Each row was made from one small tree. The marks that hang from a mark follow it in brackets, in alphabetical order. Every link used is in the known rows. Write each row's tree.
Known rows
J(X(M)): [4 8 -5 -5 5 13 1 -3 -13 -1 -5 -5 6 -12 6 3 13 36 -21 -4 2 6 16 1 -5 9 7 -4 1 -8 29 13 0 0 -7 7 -19 -16 -9 2 -17 8 8 -9 0 -11 11 -11 6 -13 17 -11]
M(L): [-2 4 -2 -19 15 -10 -6 -7 -15 -3 -17 -17 -13 2 10 22 3 -3 6 3 -7 -11 -14 8 -5 -20 8 8 -8 -8 15 -3 -5 0 -10 -5 -20 -13 6 5 -14 24 -4 5 2 -2 -5 -14 4 36 -11 -11]
J(X(M(K L))): [6 10 -8 -9 19 14 -7 2 -22 -6 -6 -12 -21 -2 11 11 9 31 -8 8 -5 19 14 14 -9 -6 12 1 -10 -10 21 15 6 -3 -9 4 -16 -13 -14 12 -18 17 9 -10 5 -9 9 -14 4 15 9 1]
J(X(M(C K Q))): [-2 9 -2 0 18 14 -15 8 -29 -4 -9 -17 -15 -17 13 19 13 54 -12 3 -14 13 18 10 -5 -10 16 -15 -11 -1 16 18 7 6 -6 0 -19 -17 -4 16 -17 11 14 -10 2 -6 -6 -10 17 8 14 8]
K(M): [0 3 -2 -9 -1 -6 -6 -11 -6 -1 0 -19 -18 0 10 5 2 5 -21 -10 18 7 -5 -9 -6 -6 1 7 7 1 9 -1 -11 -4 -3 -10 -15 -9 24 -5 -8 0 -2 6 6 -12 5 -12 -1 6 3 -18]
R(M(H K L Q)): [-11 -6 8 4 35 -12 -21 3 -32 1 -14 -15 -51 -30 13 24 4 -1 1 3 -41 4 7 18 -4 -13 13 2 -19 -13 -6 -2 4 -2 -9 -11 -18 -5 17 14 -18 23 -5 6 9 -28 -5 -7 12 67 -34 -4]
J(X): [1 7 -8 1 -1 13 -2 2 -11 6 -8 0 12 -4 7 9 10 34 -16 -2 3 -11 3 6 -8 17 7 -11 4 -7 25 7 2 5 -1 0 -23 -3 -8 1 -20 13 11 -6 -6 0 2 -9 12 -8 20 -12]
H(M(K L)): [3 15 -1 -11 23 -5 -22 -13 -12 -2 -7 -15 -45 -1 16 11 -4 15 12 8 -9 25 -17 4 -15 1 10 2 -24 -5 -2 -3 -2 7 -11 -11 -15 -11 -7 15 -14 16 18 14 8 11 1 -14 -7 12 -17 0]
W(M(K L)): [-12 8 15 -15 28 13 -18 -14 -15 -3 -19 -22 -60 6 15 16 4 -16 0 5 3 28 -6 12 -17 -1 8 -4 -9 -5 3 13 7 0 -17 0 -15 -9 8 9 -15 16 0 1 11 -22 -4 -6 1 45 -17 -6]
Z(J(X(M))): [12 -3 0 -7 3 34 2 0 -12 -9 -9 -7 50 8 -2 -3 6 28 -27 3 -1 -1 0 9 -4 19 9 -3 0 0 30 19 6 8 -14 -1 -17 -14 -9 6 -14 5 14 -10 5 -14 10 -17 3 24 6 -21]
K(M(C H Q)): [-10 -7 7 -2 -1 -16 -12 -7 -32 -1 -5 -26 -17 -33 14 21 8 39 -14 -8 -6 -14 3 -2 -7 -25 10 1 -8 8 -1 -4 -11 5 -6 -20 -17 -10 50 15 -7 7 -7 11 8 -16 -13 -1 19 16 -2 3]
H(M(C K L)): [-2 18 -4 -11 20 -12 -28 -14 -21 -12 -9 -21 -50 -7 21 16 -5 30 17 18 -15 15 -20 7 -19 -10 15 -6 -26 5 -3 0 0 14 -6 -8 -18 -18 0 20 -12 15 16 17 11 15 -5 -12 5 9 -19 7]
J(X(M(H L))): [3 -2 -4 -5 8 13 5 -7 -26 -2 -6 -6 1 -22 8 6 14 47 -9 1 -8 -5 18 14 -10 -4 10 5 -10 -12 28 9 0 -4 -13 3 -17 -12 1 13 -19 22 -2 -4 6 -18 11 -5 8 3 10 -3]
M(H K L Q): [-6 -8 14 -9 32 0 -20 10 -39 7 -17 -24 -41 -28 13 38 9 7 17 6 -28 5 6 25 -8 -27 15 3 -29 -8 -10 3 4 -3 -20 -19 -13 5 15 32 -16 34 -3 5 3 -15 -23 3 13 61 -17 16]
C(M(Q)): [-2 18 11 -8 20 -18 -15 -3 -10 2 -31 -8 3 -23 13 16 7 25 -2 -17 -8 12 -12 -19 -3 -33 7 -5 -7 -3 7 7 -8 -2 -17 -18 -16 -12 23 0 -16 5 1 7 -10 4 -19 -3 5 -13 10 -17]
X(M): [-5 10 4 -16 14 -3 -3 -8 -8 -5 -11 -18 -13 -19 5 5 9 -2 -16 -6 5 23 8 -2 -5 -6 1 4 0 -7 19 12 -3 -9 -17 3 -15 -27 -5 2 -9 2 -1 1 6 -18 3 -10 -2 -5 -2 -17]
X(M(C H K Q)): [-13 2 13 -9 27 -1 -19 3 -39 -6 -12 -31 -46 -47 13 22 13 21 -1 4 -22 25 20 15 -11 -23 10 -10 -21 4 -1 17 7 0 -20 -6 -14 -18 12 27 -7 9 -1 3 10 -23 -17 1 16 16 -8 12]
H(M(C K)): [-8 19 -3 -3 15 -6 -29 -11 -15 -6 -7 -17 -44 -11 20 10 -3 25 6 12 -8 23 -14 1 -20 8 10 -16 -17 6 -4 6 2 15 -4 -10 -19 -16 -4 15 -10 2 22 16 5 13 -4 -8 5 -16 -10 2]
R(M(C K L)): [-15 15 -12 1 33 -21 -25 -5 -24 -20 -12 -21 -60 -6 20 20 -4 -7 1 18 -33 4 -9 17 -12 -12 14 -7 -11 -4 0 1 7 9 2 1 -25 -19 5 3 -14 11 -4 6 12 -14 -1 -19 13 59 -33 -8]
R(M): [-15 9 -1 5 15 -14 -11 -6 -3 -2 -10 -5 -19 -15 8 5 2 -13 -21 -5 -15 1 -4 -2 -5 12 3 -6 8 -12 11 -1 -1 0 0 2 -24 -19 5 -11 -14 1 -3 6 3 -17 8 -17 5 21 -21 -29]
M(H L Q): [-4 -13 15 -13 18 -7 -6 0 -34 10 -20 -18 -3 -35 7 34 12 24 9 -5 -24 -23 1 12 -2 -32 12 9 -22 -8 4 -6 -9 -3 -19 -14 -16 -5 28 25 -17 34 -9 8 4 -13 -21 1 15 49 -14 4]
C(M(H K Q)): [-4 11 15 -3 28 -8 -23 4 -21 3 -26 -12 -28 -40 17 18 9 18 8 -6 -18 31 2 0 -17 -22 7 -6 -19 -3 -9 17 3 -2 -21 -19 -12 2 19 16 -15 9 2 10 -6 -8 -21 10 8 0 6 -1]
Z(J(X(M(H Q)))): [9 -13 8 -5 5 34 0 2 -24 -3 -10 -8 50 -12 -3 3 11 42 -25 1 -11 -7 8 11 -1 13 11 -2 -7 0 24 18 4 6 -18 -7 -15 -9 2 16 -16 12 14 -8 5 -23 2 -9 9 27 4 -13]
K(M(L)): [4 3 -5 -15 4 -15 -4 -14 -14 -8 -3 -23 -20 8 12 13 -2 8 -9 -4 9 0 -10 -3 -3 -23 7 19 -2 -1 9 -9 -14 -3 -6 -12 -15 -10 30 1 -9 13 -7 8 10 -11 7 -18 -1 30 -7 -13]

Write each row's tree
[0 11 11 -9 35 -16 -20 1 -28 -3 -27 -15 -33 -36 19 24 7 22 18 -1 -27 21 -3 4 -14 -41 12 3 -27 -7 -7 9 -1 -2 -24 -21 -11 1 25 20 -17 22 -4 11 -2 -7 -20 7 7 27 -2 2] : C(M(H K L Q))
[-14 3 -5 -9 25 -8 -22 1 -41 -15 -12 -30 -58 -21 23 29 2 7 24 27 -24 0 -5 35 -28 -19 14 -6 -27 3 -4 9 10 11 -12 -7 -20 -2 12 30 -10 26 -9 11 9 -14 -16 2 21 44 -15 15] : M(C H K L)
[-2 13 5 -11 26 -12 -33 -8 -30 -6 -14 -24 -44 -14 19 28 -1 47 17 11 -27 12 -17 2 -6 -26 19 -6 -33 5 -8 -5 -4 14 -8 -15 -17 -18 10 25 -14 20 17 14 9 18 -17 -13 9 24 -19 15] : H(M(C K L Q))
[-4 -12 13 -7 0 -4 -7 -7 -24 10 -4 -20 -13 -29 9 16 9 26 -18 -17 1 -4 7 -6 -3 -17 5 9 -4 0 1 -5 -12 -6 -11 -21 -13 0 43 10 -10 9 -5 7 5 -23 -5 -1 7 15 -1 -5] : K(M(H Q))
[-17 0 18 -11 26 14 -14 -16 -24 -2 -19 -20 -57 -15 14 14 7 -11 3 7 0 21 4 19 -24 8 7 -2 -13 -5 0 13 8 0 -22 -2 -12 -3 16 18 -16 20 -7 5 13 -36 -5 5 4 44 -18 -2] : W(M(H K L))
[-20 6 3 5 20 -22 -21 -3 -21 -6 -16 -14 -19 -29 11 22 5 14 -16 -4 -33 -16 -4 -3 4 -14 13 -14 -2 -3 6 -5 -2 9 3 -4 -26 -25 22 -2 -15 4 -3 6 4 -11 -12 -17 21 31 -25 -16] : R(M(C Q))
[6 9 9 -12 27 -4 -26 -7 -21 4 -14 -17 -39 -11 13 24 -1 33 12 1 -19 19 -11 0 -4 -17 15 3 -28 -5 -7 -6 -6 5 -11 -18 -14 -12 3 21 -17 21 23 12 7 14 -9 -12 0 26 -18 8] : H(M(K L Q))
[2 -11 10 -12 6 -13 -5 -10 -31 3 -6 -23 -12 -23 10 22 7 28 -7 -12 -7 -13 2 1 1 -33 10 20 -13 -3 2 -10 -16 -6 -12 -19 -12 -4 47 15 -12 21 -10 8 10 -20 -7 -5 7 42 -9 0] : K(M(H L Q))
[4 21 6 -12 37 -20 -24 2 -21 -8 -30 -18 -33 -13 19 26 3 16 15 -1 -23 27 -14 -2 -7 -51 13 2 -22 -7 -4 7 -2 -2 -19 -19 -13 -7 16 11 -18 18 3 7 -4 6 -22 -6 3 26 -1 -3] : C(M(K L Q))
[-13 1 -2 -3 -6 -15 -7 -14 -26 -9 0 -24 -23 -23 17 9 5 22 -13 2 3 -8 0 2 -19 -7 5 1 -2 8 5 1 -8 5 -4 -11 -18 -7 40 8 -5 3 -10 13 11 -20 -2 -1 13 -2 0 -6] : K(M(C H))
[12 -2 4 -6 13 38 -7 7 -19 -6 -11 -12 32 2 0 7 8 28 -23 6 -10 12 6 13 0 10 12 -5 -8 1 19 22 11 8 -15 -6 -15 -9 -9 13 -15 9 22 -12 5 -16 1 -16 5 37 2 -9] : Z(J(X(M(K Q))))
[-18 0 12 1 24 -2 -28 11 -42 3 -16 -27 -44 -43 18 35 11 23 9 11 -27 6 8 22 -16 -16 14 -20 -23 7 -12 13 10 11 -13 -16 -19 0 20 32 -9 17 1 7 2 -10 -31 8 27 32 -7 17] : M(C H K Q)
[-1 7 5 -12 15 -20 -22 -17 -27 -6 -17 -18 -14 -21 14 24 2 59 10 2 -23 -14 -20 -7 -2 -30 19 -2 -26 3 2 -13 -13 16 -7 -16 -19 -25 20 18 -16 19 11 16 8 19 -16 -15 9 9 -18 5] : H(M(C L Q))
[-23 8 21 -6 26 12 -29 -7 -24 -1 -24 -27 -52 -18 17 26 8 11 -6 1 -4 22 -1 5 -12 -7 12 -24 -8 7 -4 17 8 11 -13 -9 -18 -15 23 12 -13 5 6 0 7 -19 -25 -3 17 31 -12 2] : W(M(C K Q))
[2 27 -4 -13 32 -19 -19 -4 -11 -13 -25 -16 -37 -4 21 13 -2 -1 15 7 -11 31 -16 2 -18 -30 8 4 -16 -6 2 11 2 1 -16 -10 -15 -6 6 6 -16 14 -1 9 -3 3 -9 -6 -2 17 2 -9] : C(M(K L))
[-14 -8 10 -12 16 -19 -12 -2 -47 -4 -22 -25 -13 -39 15 39 11 41 15 8 -32 -40 -4 16 -5 -44 19 -3 -27 3 3 -4 -6 11 -14 -14 -21 -12 39 29 -14 33 -13 11 7 -8 -30 0 29 45 -14 12] : M(C H L Q)
[3 11 -7 -4 15 20 -7 4 -15 -2 -2 -10 -18 -8 9 5 10 30 -16 4 -2 24 19 13 -11 9 8 -9 -3 -8 20 19 9 -1 -7 7 -17 -11 -18 7 -16 8 13 -9 1 -11 10 -11 5 -5 15 -5] : J(X(M(K)))
[-1 22 9 -5 32 -12 -27 6 -12 -2 -27 -14 -28 -19 17 19 4 12 4 -8 -12 34 -7 -8 -9 -29 8 -8 -13 -3 -5 14 2 0 -17 -17 -14 -5 13 8 -15 4 8 6 -9 5 -21 -2 4 3 8 -6] : C(M(K Q))
[-9 11 -5 -2 32 -14 -20 -2 -15 -10 -10 -13 -54 -4 15 15 -2 -26 -3 10 -27 16 -4 13 -7 -2 10 1 -8 -13 1 0 6 0 -1 -2 -21 -13 -1 1 -15 13 -1 5 8 -18 6 -19 3 58 -32 -15] : R(M(K L))
[-12 -2 7 -10 31 -9 -27 6 -52 -4 -18 -32 -51 -34 20 43 7 25 24 17 -37 -5 1 29 -14 -40 20 -7 -34 4 -10 5 5 11 -15 -18 -19 -3 26 38 -13 33 -5 8 8 -10 -31 2 27 62 -19 24] : M(C H K L Q)
